Each row was made from one path, in order. Every step used is in the known rows, and no mark comes twice. Write each row's path.
Known rows
Z Y D F: [-30.1  23.3   6.7  14.8  21.6  -2.2   4.7  15.7  22.1  -0.5  14.1 -20.9
  23.0  14.1  19.6   1.4  50.8  -7.8  -1.9  29.0 -15.5  -6.0 -24.3]
F D Y Z W C: [  1.7  22.0  -5.5  19.3  16.7   1.9  12.1   2.6   9.5  -4.5  50.2 -15.6
  26.4  -6.0  -8.5   3.0  51.3  -3.5   5.1   9.3 -22.9 -11.7 -16.9]
C Y D F: [-17.5  19.8  14.4  10.0  19.1   2.3   2.2  10.9  12.9   3.4   3.8 -18.5
  12.4  37.6  13.6  -2.9  72.5 -11.0  -5.5  16.3 -31.3  -9.5 -24.8]
Y C W: [ 13.5  31.5  13.3  20.3  13.0  -8.2  -2.5  -2.0  20.9  -2.1   2.7   6.0
  -6.3  28.5   9.6  -3.9  52.1 -17.3  -0.1  13.7 -16.5  -5.3 -22.0]
F D Y C W Z: [ 21.0  26.3  11.8  29.4  12.6   4.6  -1.4  -1.1  14.4   0.0  14.1   2.6
   9.0  21.9  -7.7   1.2  68.0  -3.2  -3.7  19.4 -34.6  -9.5 -17.6]
V F D Y Z W: [-11.1  30.1  -3.3  13.1   3.8  -3.7  18.2  17.1  18.4 -26.3  53.1 -14.9
  29.8  28.8   6.7   4.3  64.6   0.1   2.6  10.9 -22.3 -11.2 -20.2]
F D Y Z W V: [ -2.8  20.4  -9.1  11.9  13.0  -0.5   4.3  12.5  16.7 -10.4  40.9  -8.2
  27.8 -11.8  -4.0   9.1  46.9   1.5   3.0   6.4 -35.8 -15.5 -14.8]
Y Z: [  5.6  21.6   8.4   9.2  12.9 -18.1   2.3  -3.5  26.8  -0.8  20.0 -10.8
   8.9  -6.9   8.9   4.0  31.3 -10.6   3.7  14.8 -17.0  -9.8 -21.8]
F D Y: [ -3.4  22.4   1.0  20.7  -2.5 -14.6   3.8  -5.2  17.5  -1.2  27.6 -10.6
   8.3  18.6  -2.2  -2.6  45.9  -2.5  -2.8   7.6 -16.5  -9.2 -17.0]
V W Z Y D: [-16.1  32.5   6.0  -3.7  25.5  -5.1  -2.0  21.3  18.3   4.1  -0.8  -9.2
   2.2   4.0  28.3   7.5  34.6   1.0  -6.0  29.3 -11.2  -1.1 -20.3]
D F: [ -3.3  17.5   0.2  10.6   5.9 -14.9   6.6   0.3  18.7  -1.5  10.9 -17.8
  12.1  16.2   9.4  -6.1  42.9  -6.4  -6.4  15.0 -15.4 -10.7 -18.6]
V W C Y: [  9.3  27.0   4.7   6.7  12.2  -5.7   1.3  11.1   0.2   9.5  -7.0 -12.1
 -17.3  20.3   7.1  -6.8  45.2  -7.5  -9.2   1.5 -14.9  -2.0 -11.8]
D Y: [ -2.3  19.9   1.2  17.9  -1.6 -12.1   1.4   2.6  17.9  10.1  23.6 -17.5
   3.1  24.4   8.0  -7.0  36.7  -8.2  -4.3   8.3 -15.5  -9.8 -16.4]
D Y Z: [ -0.9  19.6   3.7  25.6   4.9  -7.4   5.9   3.6  21.9   6.2  34.8 -20.0
  16.7   7.6   5.2  -3.1  43.4  -9.3   3.7  12.5 -26.5 -14.0 -19.7]
W C Y D: [  8.1  20.5  19.3   2.1  29.8   2.5  -8.3   3.3   9.0  17.1  -1.3 -15.1
  -3.5  12.0   6.5   5.2  50.7 -13.8  -6.0  11.8 -18.6  -3.2 -22.5]
V W C Y D: [  0.1  30.7  12.5   4.9  24.6   3.9  -0.3  13.9   3.9  11.3  -5.9  -9.4
 -10.9  33.1  14.6  -2.5  54.2  -9.7  -7.0  10.5 -14.7  -2.1 -20.5]
W V: [ 16.8  17.1   1.1  -4.1  12.8 -17.9 -11.8   3.4  22.0   6.8  -3.2  -6.0
  -2.9 -14.7   7.1   7.2  16.3  -4.1  -8.5   7.7 -15.8  -8.0 -13.6]
W V F D Y: [ 13.9  20.7  -0.6  10.0   1.8  -6.6  -0.9  15.1  18.4  -9.0  16.7 -14.0
  11.4  17.3  -2.7   6.8  44.6   6.3 -11.7   8.4 -20.5  -8.6 -13.7]
Y C: [  5.3  28.8   8.7  10.9  16.7 -15.5  -6.7  -6.8  21.5   2.8  -2.7  -1.5
   2.0  12.8  15.2   4.6  31.3 -15.2  -3.4  16.2  -1.2  -3.1 -17.6]
Y C W Z: [ 28.4  26.6  15.7  11.7  20.6  -4.3  -8.0  -0.6  18.7   4.3  -4.5   4.4
  -0.9   7.6   7.4   3.3  48.1  -9.4  -4.3  21.2 -25.6  -6.0 -19.1]
W V F D Y Z: [ 15.6  20.5   1.8  18.5   8.6  -2.2   3.0  15.6  22.2 -12.1  28.8 -17.4
  22.6   3.2  -5.6  11.1  51.9   5.1  -3.9  13.2 -30.9 -12.4 -16.5]
Z W V F D: [  7.5  28.1  -6.0 -17.0  11.0 -13.0   0.4  16.6  18.2 -26.3  14.9  -1.7
  11.0   5.7   8.3  13.5  37.4   5.5  -8.5   6.6 -10.9  -5.3 -13.8]
W Z Y: [  1.2  19.0   3.6  -3.8  17.9 -15.4  -7.3   8.5  20.7   8.2   3.2 -16.5
   5.5 -29.8  12.6  10.1  21.7  -0.5  -6.5  21.9 -15.1  -2.0 -13.2]

Which path is each row?
[  0.8  16.1  14.0  12.5  29.7  10.3   0.9   8.9   4.9  13.3   1.2 -24.9
  13.8  22.3   4.0  -1.4  68.0 -11.0  -7.7  17.3 -27.5  -7.2 -22.4] => W C Y D F
[ -4.5  36.2   1.3   9.0  23.6  -6.8  -5.0  17.4  13.8   2.6 -14.7  -2.9
   3.7  -2.0  24.5   8.7  30.8  -3.1  -7.8  26.9  -7.2   1.3 -10.1] => V W Z Y C
[ 22.9  23.4   7.9  28.2   4.3   5.9   7.7  19.5  22.4 -17.1  33.8 -10.1
  14.3  17.7 -11.2   2.3  70.8   2.7  -0.7  10.3 -46.4 -14.7 -20.9] => C W V F D Y Z
[ 12.4  32.7  10.7  15.7  19.7   2.8  -7.4  28.4  21.9 -10.9  -7.2  -2.8
   1.6  12.9  12.0   8.4  50.5  -8.4  -6.1  19.4 -21.5   0.6 -16.4] => Z Y C W V F
[  8.0  29.3   6.5   0.0   2.2 -22.9   5.2   0.1  23.7 -19.8  14.7  -6.7
   2.2  21.5   7.1   6.0  42.6   0.2  -7.3  11.5  -2.2  -3.0 -19.5] => V F D
[ 18.1  16.8  13.9  12.4  23.8  -1.8  -1.2   1.5   9.5  11.8   9.3 -20.0
   2.3 -14.9  -3.8   4.8  48.4 -12.5  -0.4   6.9 -29.5  -6.9 -16.8] => W C Y Z
[ 23.8  19.8   6.4   5.1   8.6 -10.3  -7.7   7.0  22.0   1.2   3.0   1.2
 -11.7   2.3   1.0  -2.3  36.0  -6.2  -5.0   5.4 -30.5  -9.6 -17.9] => C W V
[ 18.0  26.1   6.9  34.1  11.2   5.6  -5.6   5.1  16.3  -2.5   9.5   6.5
   6.4  19.2 -10.2   0.6  63.7  -5.5  -3.1  10.4 -35.3 -10.3 -16.7] => F D Y C W V
[ -0.9  18.6   1.1  -8.4  21.9  -1.1  -4.8  20.1  12.3  -3.4  12.4  -8.5
  11.5 -15.4   7.5  10.8  46.8  -7.5   0.9   0.5 -42.0 -11.3 -13.0] => C Y Z W V
[ -9.2  20.8  13.7  14.9  26.6   8.1   3.5  20.1  19.8   1.2  13.2 -15.8
  19.1   8.6  11.3  -0.4  65.9  -2.7  -3.2  34.2 -40.6  -8.4 -25.2] => C W Z Y D F
[-12.4  21.1   8.6   8.9  18.2  -5.9   4.7   3.8  21.8   0.4  12.7 -15.4
  18.9  28.7  16.6  -2.3  51.2  -9.1  -4.7  24.3 -15.5 -10.7 -26.9] => Y D F
[ 16.3  27.8   2.8  21.4  12.3   0.8  -6.0  12.7  17.4  -8.9   5.1  -7.2
  16.5  24.5   1.0  11.8  52.6   0.6 -11.3  16.0 -15.1  -6.1 -12.9] => W V F D Y C
[  8.3  22.7  -4.3  -6.7  18.0 -11.4   1.6   1.5  10.9   2.8  19.8 -10.9
   3.5  -4.4   9.8   1.2  23.7  -8.8  -3.3   6.8  -2.8  -4.3 -14.5] => Z W C
[-15.9  25.6  -4.7  16.6   6.4  -5.4  13.7   5.6  16.9 -13.9  52.1  -9.5
  26.4  10.1   1.2   2.2  57.0  -3.7   7.4   8.1 -27.6 -13.9 -19.3] => F D Y Z W
[ 26.8  20.0  11.5   0.9  10.4 -11.9  -3.4   1.2  20.8   4.6   7.0  -2.6
  -7.7   2.5   4.2  -2.3  40.1  -3.7  -5.4  14.9 -30.7  -8.8 -19.0] => C W Z
[ -0.2  25.4  -9.4   1.3   3.8  -2.8   3.6  23.6  13.9 -18.5  29.9  -9.7
  17.7  23.6   4.1   7.0  49.4   6.1  -8.7   5.0 -20.5  -8.8 -12.8] => Z W V F D Y
[  3.5  21.3   1.9  -7.0  18.3  -2.5  -0.9   9.5   1.3   5.7  10.7 -12.5
  -2.8   5.2   5.9   0.4  45.6 -10.9  -4.4  -1.0 -19.3  -3.2 -12.3] => Z W C Y
[-23.5  28.6   2.0   7.1  25.3   3.0   6.5  26.4  14.4   0.0   2.1 -17.8
  19.6  12.9  25.7   1.7  50.8   3.5  -8.9  35.7 -20.3  -5.6 -18.9] => V W Z Y D F
[ -7.2  24.2  10.5  -8.3  31.0   6.4  -3.0  12.2   4.9   7.1  12.4 -10.9
   3.5  16.6  13.2   4.7  54.6 -13.4  -2.4   8.2 -18.8  -3.2 -21.2] => Z W C Y D
[  3.9  23.0   3.2 -11.6  19.3   1.6  -0.3  32.2  13.6 -15.0  12.9 -14.3
  14.0   5.0  12.4  13.2  55.4  -4.1  -3.0   4.1 -36.9  -8.7 -14.1] => C Y Z W V F
[  3.1  25.2   2.9  -8.5  18.0  -0.5   2.8  25.0  13.4 -26.6  17.9  -8.3
  18.1  -0.2   1.8  17.8  63.5   1.3  -1.9   3.0 -38.5  -8.2 -14.9] => C Y Z W V F D
